Each row was made from one small tree. The marks that hang from a mark follow it in brackets, in the order of their numbers. Every link used is in the known rows. Write each row's tree.
Known rows
J_650{J_958}: [ -5.1 -21.6   1.9  15.2  -5.8  21.8   4.3   2.5  18.4  -9.2  -9.0   1.0
   0.7  10.8   0.0  26.0 -16.7   3.1   3.8 -24.4 -10.0]
J_178{J_86 J_958{J_650 J_942}}: [  2.5  31.8 -24.8  -1.3  22.9  49.2 -25.6 -11.8   2.8  29.6  25.7  -1.6
  -3.2 -28.7 -20.8  -0.2  45.0  -5.2 -29.9   4.2  -4.1]
J_960{J_958{J_942}}: [ -1.6  28.0 -14.1 -17.8  41.1  29.1 -21.4   4.7   5.4   6.5 -11.0  -3.3
  -2.5  20.2  -7.6   8.4 -30.5  28.2  -0.4   2.4  -1.0]
J_942{J_958{J_178{J_86} J_850}}: [ 33.3  -1.2   0.3  -5.7  10.7 -53.3 -17.2 -10.1   0.1  35.6  18.2  15.2
 -10.3   3.3  -1.3  -8.5 -42.1  23.0 -15.6   5.8  -1.2]
J_850{J_958{J_178{J_86} J_650 J_942}}: [ 43.2   1.0 -10.6  -7.6  12.9  19.7 -44.3  -2.3  16.4   1.7  36.8  12.8
   9.6  -2.3 -25.0  14.5 -23.1  21.9 -30.2  12.8  -1.3]
J_958{J_178{J_86} J_850 J_942}: [ 37.5  16.1  -3.9  -7.2  -4.9 -21.5 -29.6  -7.2   3.3  36.4  31.1  13.9
  14.6  -4.1 -13.8 -12.5  10.9  40.3 -20.3  56.0   3.1]
J_960{J_958}: [-13.3   7.7  -8.2 -20.5  38.9  15.2 -10.3  -0.9  -2.6   2.0 -16.4  -9.4
 -14.3  19.4  -3.6   4.6 -35.3  18.3   5.8  -8.8  -4.3]
J_650{J_86{J_178} J_958}: [ 39.1 -42.1   5.9  33.7 -36.9  61.1  -5.1   9.8  35.0   2.2 -17.2  13.2
 -10.3  25.1  -7.1  35.4 -41.5 -10.9   5.6 -24.5 -19.7]
J_850{J_958{J_178 J_942}}: [ 43.8  -6.1  -7.9  -2.0  19.4  10.5 -32.3   4.6  13.8  -4.4  25.7  14.4
  17.6   3.7 -21.4  15.3 -51.0  17.5 -16.7 -12.1   9.8]
J_178{J_86{J_576} J_958{J_650 J_850}}: [ -0.1  13.0 -36.0  12.7 -16.0  35.7  -5.3 -21.2  -9.3  58.8  29.4  -7.4
 -13.0 -33.8 -24.8 -10.4  32.6 -16.1 -18.6  24.3  -4.9]
J_850{J_958{J_178 J_650 J_942}}: [ 42.3   4.0 -13.5  -7.2  18.4  15.1 -37.8  -3.1  14.6 -12.9  34.4  13.8
  12.6   2.5 -30.4  16.5 -39.7  24.4 -21.5  13.0   5.6]
J_650{J_86{J_178{J_958}}}: [ 38.2 -15.7  -6.7  20.5  -9.3  55.5  -9.8   0.0  11.1  19.0  -3.4   8.1
 -12.9   0.3 -17.5   7.6 -25.8 -25.4  -1.7 -20.4  -4.6]
J_850{J_958{J_650}}: [ 12.9 -10.4 -13.8   1.1   0.6  28.7 -19.5  -3.8  13.5 -20.9  13.4   0.6
  -6.4  -2.8 -14.5  23.2 -39.9   5.1  -8.0   0.4 -10.1]
J_960{J_958{J_178{J_86} J_942}}: [ 15.8  19.2  -5.3 -29.1  51.3   4.4 -35.3   0.7   0.1  24.5   7.4   3.3
   2.1  19.3 -13.5  -5.1 -19.7  35.4 -16.2   2.5   4.1]
J_178{J_958{J_650}}: [-11.9  17.7 -23.0  -3.1  30.0  29.0  -3.6 -18.5  -7.4   2.7  15.0  -6.3
  -9.2 -21.7 -25.2  -2.1  12.9 -11.5 -11.3  -6.2   2.8]
J_86{J_576}: [ 11.6  -0.9 -13.4  17.5 -25.8   9.2   8.9   4.3  -4.2  33.3  10.1   2.4
   6.7  -1.9  -8.8  -6.8   3.0 -20.8  -1.1  -1.6  11.8]
J_960{J_958{J_650{J_86} J_850 J_942}}: [ 13.8  23.8 -23.3 -13.2   7.6  40.9 -35.1  -5.6  16.4  11.2 -11.0  -1.9
  -5.9  23.3 -23.9  18.2 -24.5  42.7   0.3  55.0 -18.7]
J_650{J_86{J_576} J_958{J_178 J_850}}: [ 48.7 -49.2  -5.1  31.6 -52.9  14.9  -9.4   1.9  23.1  40.7   1.0  13.5
  18.0  22.7 -29.8  22.8 -26.2  -0.4  -0.1  -0.1  -6.6]
J_178{J_958}: [ -9.8   7.5 -17.6   1.9  31.8  24.3   1.3 -11.2  -8.9  12.0   7.2  -6.4
  -5.0 -20.0 -16.1  -3.0  -1.1 -18.8  -6.3 -31.5   7.0]
J_958{J_178 J_650{J_86{J_576}} J_850}: [ 48.9 -11.3 -12.0   3.0 -37.8 -15.7 -20.4 -15.6   1.9  32.9  25.0  12.5
   9.5   7.4 -40.3  -7.2   3.2  16.1  -9.1  65.0   0.1]
J_650{J_86{J_576}}: [ 36.7 -24.4  -6.2  25.6 -46.4  28.6  -8.6  12.1  12.2  38.9  -6.2   6.7
  13.9   9.9 -17.2   8.3   5.0 -27.8  -1.9  -9.5  -1.7]

Which tree is each row?
[ 31.4 -18.2  -4.7 -10.3  11.2   5.3 -33.5  -8.4   8.2  -2.9  31.8   7.3
  -1.7  -2.5 -20.4   9.5 -27.4  11.9 -23.5   1.2  -4.8]
J_850{J_958{J_178{J_86} J_650}}
[ 39.4 -48.5   5.6  17.8 -32.0   8.0 -16.7  -2.0  26.9  13.3  -7.8  12.0
  12.3  24.6 -22.1  27.1 -28.6  16.2   0.4   1.8 -15.9]
J_650{J_86 J_958{J_178 J_850}}
[ 48.6  22.3 -18.6  15.5 -42.7  46.3 -26.4  -6.0  25.1  10.8  11.5  15.3
  -5.5   5.6 -23.1  14.3  -6.9  30.0  -3.5  86.8 -16.0]
J_958{J_650{J_86{J_178}} J_850 J_942}
[  0.7   2.2 -23.8  15.0   1.2  38.3  -1.9  -6.2 -10.2  61.1  20.2  -6.2
  -4.1 -29.4 -14.9 -11.0  28.7 -38.8 -20.3 -33.8   6.0]
J_178{J_86{J_576} J_958}
[ 20.7   1.8   4.4 -20.7  12.0 -24.8 -23.6 -14.8  -5.7  11.7  33.6   7.9
   0.0  -2.7 -18.7 -16.5  29.9  16.3 -25.4  31.5   0.9]
J_958{J_178{J_86} J_650}
[ 45.7  -1.8 -14.8  24.1 -19.0  60.6 -15.7  -1.1  16.5  26.0   0.3  11.2
  -9.2  -2.2 -21.0  10.7 -26.8  -8.8  -1.7   7.5  -6.2]
J_650{J_86{J_178{J_958{J_850 J_942}}}}
[ 24.1  -5.5  -4.2   9.5  -5.6   1.2 -11.6  -4.1  19.7   6.1  12.1  12.8
  15.1  12.4 -16.6  18.2 -24.5  37.6  -3.8  19.9  -0.9]
J_650{J_958{J_178 J_850 J_942}}
[ 29.7  11.7  -7.8 -10.4  16.0 -53.0 -15.4 -19.0  -0.3  11.9  22.9  15.9
 -12.5   6.5 -15.9  -5.8 -46.2  31.0 -11.1  31.5   1.5]
J_942{J_958{J_178 J_650 J_850}}
[  3.0  22.2 -19.3   4.6  23.0  45.0 -20.5  -3.9   1.6  38.5  17.5  -2.0
   1.3 -26.8 -11.7  -1.3  31.9 -11.9 -25.8 -20.3   0.1]
J_178{J_86 J_958{J_942}}
[ 13.5  16.6 -14.3   0.4  -0.8 -24.9  -8.2 -14.4   6.6   7.6   8.2   8.1
 -19.6   1.7  -4.6   6.9 -40.6  21.8  -4.1  30.6 -10.5]
J_942{J_958{J_650 J_850}}
[ 36.0  28.7 -10.8 -14.7  -6.0 -15.0 -35.7 -17.0   4.4  24.9  41.2  13.8
   8.8  -5.9 -25.0 -10.8  26.9  48.3 -25.3  86.2  -2.4]
J_958{J_178{J_86} J_650 J_850 J_942}
[ 13.9  21.9 -17.3 -15.8  23.6  47.2 -36.3   1.8  16.6   4.9 -11.2  -0.5
  -2.3  26.4 -22.9  18.7 -16.8  27.3  -5.9  22.2 -12.3]
J_960{J_958{J_650{J_86} J_942}}
[ 48.6 -15.0 -21.1  36.2 -40.9  58.6  -1.3  -1.2   7.7  49.9   5.0   9.2
 -11.1  -3.1 -25.1   2.7 -26.8 -32.3   1.7  -1.4   0.8]
J_650{J_86{J_178{J_958{J_850}} J_576}}
[ 15.7  22.5  -7.4 -28.8  57.2   0.8 -28.1  -0.3  -1.3   9.8   4.1   4.0
   4.8  24.2 -18.9  -3.3 -35.4  37.4  -7.9   3.0  11.0]
J_960{J_958{J_178 J_942}}
[ 50.3 -28.9   0.1  21.0 -29.8  21.7 -27.8   3.8  34.9  18.3  -2.7  17.9
  23.8  25.8 -26.9  32.4 -23.4  26.5  -5.6  13.2 -12.2]
J_650{J_86 J_958{J_178 J_850 J_942}}
[  2.7  28.8 -30.2   7.4  16.3  31.3  -8.7 -12.6  -0.5  22.0  13.7  -2.0
   2.2 -23.2 -21.2   1.4  -2.9   7.8  -7.1  12.3   4.1]
J_178{J_958{J_850 J_942}}
[  0.1  36.4 -29.1  -0.2  32.3  42.3 -14.4 -12.9   0.3   6.6  20.4  -0.6
   1.6 -21.8 -29.4   3.5  18.1  -2.6 -17.2   4.9   6.2]
J_178{J_958{J_650 J_942}}
[ 28.4   1.4  -3.8  -9.7  -5.4 -19.2 -18.1 -12.2  -8.5  33.3  40.0   9.1
   4.7  -3.9 -24.4 -20.1  31.8   2.6 -25.7  30.5   8.4]
J_958{J_178{J_86{J_576}} J_650}
[ 34.7  32.6 -14.2 -13.9   2.3 -20.6 -27.0 -18.2   3.1   7.2  37.1  15.0
  12.7   0.0 -32.2  -8.4   4.9  51.1 -14.7  87.1   6.0]
J_958{J_178 J_650 J_850 J_942}
[ 31.5  -7.8  -4.5   0.2 -24.0 -33.3 -10.0 -11.7  -9.9  52.8  31.3   8.1
   5.5  -6.2 -13.9 -22.3   6.1  14.5 -12.9  40.1   5.6]
J_958{J_178{J_86{J_576}} J_850}
[ 17.8  23.7 -32.8   9.7  -0.1  49.0 -23.5 -15.5  10.3  22.1  12.6   0.8
   3.6 -16.6 -36.7  11.9  10.7   6.6 -12.3  32.2  -6.8]
J_178{J_958{J_650{J_86} J_850 J_942}}
[ 13.0   4.5 -11.1 -13.5  19.3  45.5 -21.8  -4.3   9.6   0.6 -13.3  -2.1
 -25.6  26.1 -17.0  11.0 -38.9  15.4   2.4  15.3 -14.5]
J_960{J_958{J_650{J_86{J_178}}}}
[  2.6   3.9 -17.8 -16.3   6.2  27.1 -23.3 -11.2   8.2   7.7 -16.7  -7.8
 -16.8  22.8 -19.8  13.0 -29.8  32.5   6.5  43.5 -22.1]
J_960{J_958{J_650{J_86} J_850}}
[ 31.3   8.1  -4.9 -10.6   9.6 -49.4 -22.1 -18.0   1.1  26.4  26.7  15.1
 -15.4   1.1 -10.2  -7.9 -29.9  28.8 -20.3  30.3  -5.3]
J_942{J_958{J_178{J_86} J_650 J_850}}
[ 60.6 -22.7  -9.8  50.6 -55.0  82.4  -9.5  19.3  39.7  33.3  -4.3  21.1
   7.0  23.1 -17.9  35.4 -33.8 -16.9  -0.8 -14.1  -6.2]
J_650{J_86{J_178 J_576} J_958{J_942}}
[  0.5  38.9 -35.7   2.1  16.0  34.9 -13.4 -20.4   0.5  13.4  21.5  -1.9
  -2.6 -24.7 -30.2   2.7  10.2  13.7 -11.2  37.7   0.3]
J_178{J_958{J_650 J_850 J_942}}
